Each row comes from the steps of one walk. Every step used is in the known rows, and no mark comes twice. Write the walk behind each row, first mark first.
In the rows, zero is written as 128.
Known rows
P/E/D/G/V: [159 151 150 135 152 124 153  92 106 123 111 135 186  85 113 103 140 146
 158 180  93 137]
P/E/D/W/H: [163 100 143 119 128 122 148 129 114 120  78 110 187 104 122 133 125 133
 103 179 136 155]
D/G: [163 158 135 125 165 130 137 117 118 102 130 111 176 124 115 120 134 108
 159 128 119 143]
E/P/G/V/W/D: [180  64 139 121 156 202 147  88  18 148 111 118 112 101 156  70 117 130
 180 182 101 115]
D/G/V/W: [172 124 150 140 190 153 113 127  77 140 148 131 193 104 128  87 112 122
 173 153 105 147]
E/P/G/D/W/H/R: [164  73 181 121 157 150 147  89  96 141 128  79 164 139 151  47 150 147
 105 161 117 152]
P/G/D/W: [182  97 163 123 186 157 158 103  95 139 146 135 178 120 131  75 135 135
 155 149 120 128]
W/H/R: [156 140 139 128 120 111 113 123 121 116 128  57 159 136 145 101 122  96
  94 126 149 131]
V/W/D: [202  78 117 108 122 144 126 149  85 119 125 107 115 120 150 112 127 105
 169 139 125 111]
G/D/W/P: [176 102 143 144 164 127 150 159  82 129 139 113 174 132 131  85 146 158
 161 165 128 123]
G/V: [146 165 124 163 166 131 120 124  72 131 132 125 164 112 131 109  96 124
 151 144 133 118]
G/P: [140 157 116 155 162 137 141 122  80 136 109 104 154 146 110  99 120 133
 152 147 140 140]
W/D/G: [188 138 130 104 143 142 130 142 113  92 133 112 153 122 130 119 156 111
 182 132  95 118]
P/E: [154 148 119 124 165 129 167 103 105 129 116 116 142 104 114 131 119 105
 127 149 161 116]
W/P/G/V: [158 146 148 150 180 194 166  90  26 140 125  98 168  95 138  82 115 118
 163 192 135  92]
R/H: [154 133 117 126 131 114 121 140 105  90 159  84 157 122 105 116  97  90
 117 122 122 128]
P/E/D: [163 128 118 125 108 102 167  88 116 114  89 106 129 106 121 129 132 126
 133 156 137 130]
G/P/E/D: [146 135 121 140 126 120 174  92  99 139  78 108 142 124 103  97 139 152
 141 179 128 140]
D/W: [161 133 125 137 180 120 134 142  89 126 126 118 172 130 116 137 113 118
 132 132 133 154]
E/D: [166 127 111 145  87  88 137 110 114  99  98  96 129 134 129 131 125 125
 145 132 123 140]
P/G/D/W/H: [178  84 179 123 174 180 137 122 102 127 132 122 203 117 144  68 127 132
 134 167 135 129]

Which walk is each row?
[143 164 145 121 207 159 173 102 102 142 115 120 190 114  85  90 151 133
 155 173 122 144] -> D/G/P/E
[174 117 152 144 183 171 132 135  48 141 139 108 193 100 131  77 129 128
 181 187 105 129] -> D/G/V/W/P
[163 107 155 141 145 135  91 135  83 155 144  78 173 114 157  66 103 110
 106 154 132 130] -> G/V/W/H/R
[171 115 159 125 206 180 162 118  52 155 133 119 193  74 122  78 136 125
 171 210 125 115] -> D/G/V/W/P/E
[164 123 120 127 103 118 188 100  89 117  83  83 130 106 121 120 146 132
 142 187 145 112] -> W/P/E/D
[185  92 150  89 185 181 159 128  86 149 116 122 164 105 116  71 167 131
 183 189  99 127] -> V/W/D/G/P/E
[165 101 155 106 122  92 146 112 126 135  96  73 179 112 131 112 147 129
  73 167 123 154] -> P/E/D/W/H/R
[150 122 126 133 152 166 174  60  61 120 100  97 114 125 125 109 116 112
 143 145 141 141] -> E/P/G
[184  95 150 145 126 138 132 124  62 129 115  99 179 105 133  78 141 148
 186 195  82 141] -> E/D/G/V/W/P
[191  95 127 129 146 156 109 151  57 140 137 127 138 103 155  94 110 121
 177 158 108 103] -> G/V/W/D
[175 153 143 129 166 155 115 145  86 112 140 132 179 104 137 100 142 128
 194 155  82 109] -> W/D/G/V
[153 142 136 145 127 117 141 110 111 111  95 105 173 146  99  89 158 155
 173 160  84 170] -> E/D/G/P
[165 109 130 120 144 102 167 110 104 130  89 121 161 107 108 141 136 138
 122 166 122 155] -> P/E/D/W
[171 113 151 121 192 183 182 105  41 136 115  90 178 114 122 108 134 112
 145 180 138 125] -> D/W/P/G
[163  99 140 138 142 155 169  65  85 121 122 113 114 131 138  64 132 143
 160 149 128 125] -> E/P/G/D
[174 111 142 142 168 110 130 148 112 129 145 137 175 136 129  96 131 150
 153 134 123 137] -> G/D/W
[177 100 156 124 153 135 145  93  94 142 114 135 180  80 123  90 135 139
 161 184  89 144] -> P/E/D/G/V/W
[159 143 122 124 160 145 187 111  74 128 108  93 144 101 119 120 133 109
 138 179 170 100] -> W/P/E
[159 128 160 143 215 197 165 109  14 154 126 110 202  96 128  90 118 132
 155 199 123 118] -> D/W/P/G/V
[161 146 150 138 146 141 172 100  77 126 104 109 186  82 117  94 155 152
 167 210  98 117] -> W/P/E/D/G/V
[179  96 121 135 138 147 147 134  60 132 122  83 135 124 136 105 119 109
 157 165 153 121] -> V/W/P
[165 110 139 137 183 172 163 118  35 167 127 110 160  78 130  88 113 126
 152 205 153 102] -> G/V/W/P/E
[178 114 152 132 151 156 158  82 105 125 145 120 142 118 142  65 132 125
 163 140 133 101] -> P/G/D
[171  92 178 125 164 184 116  87  70 163 144  74 176  99 162  47 109  97
 110 170 129 119] -> P/G/V/W/H/R
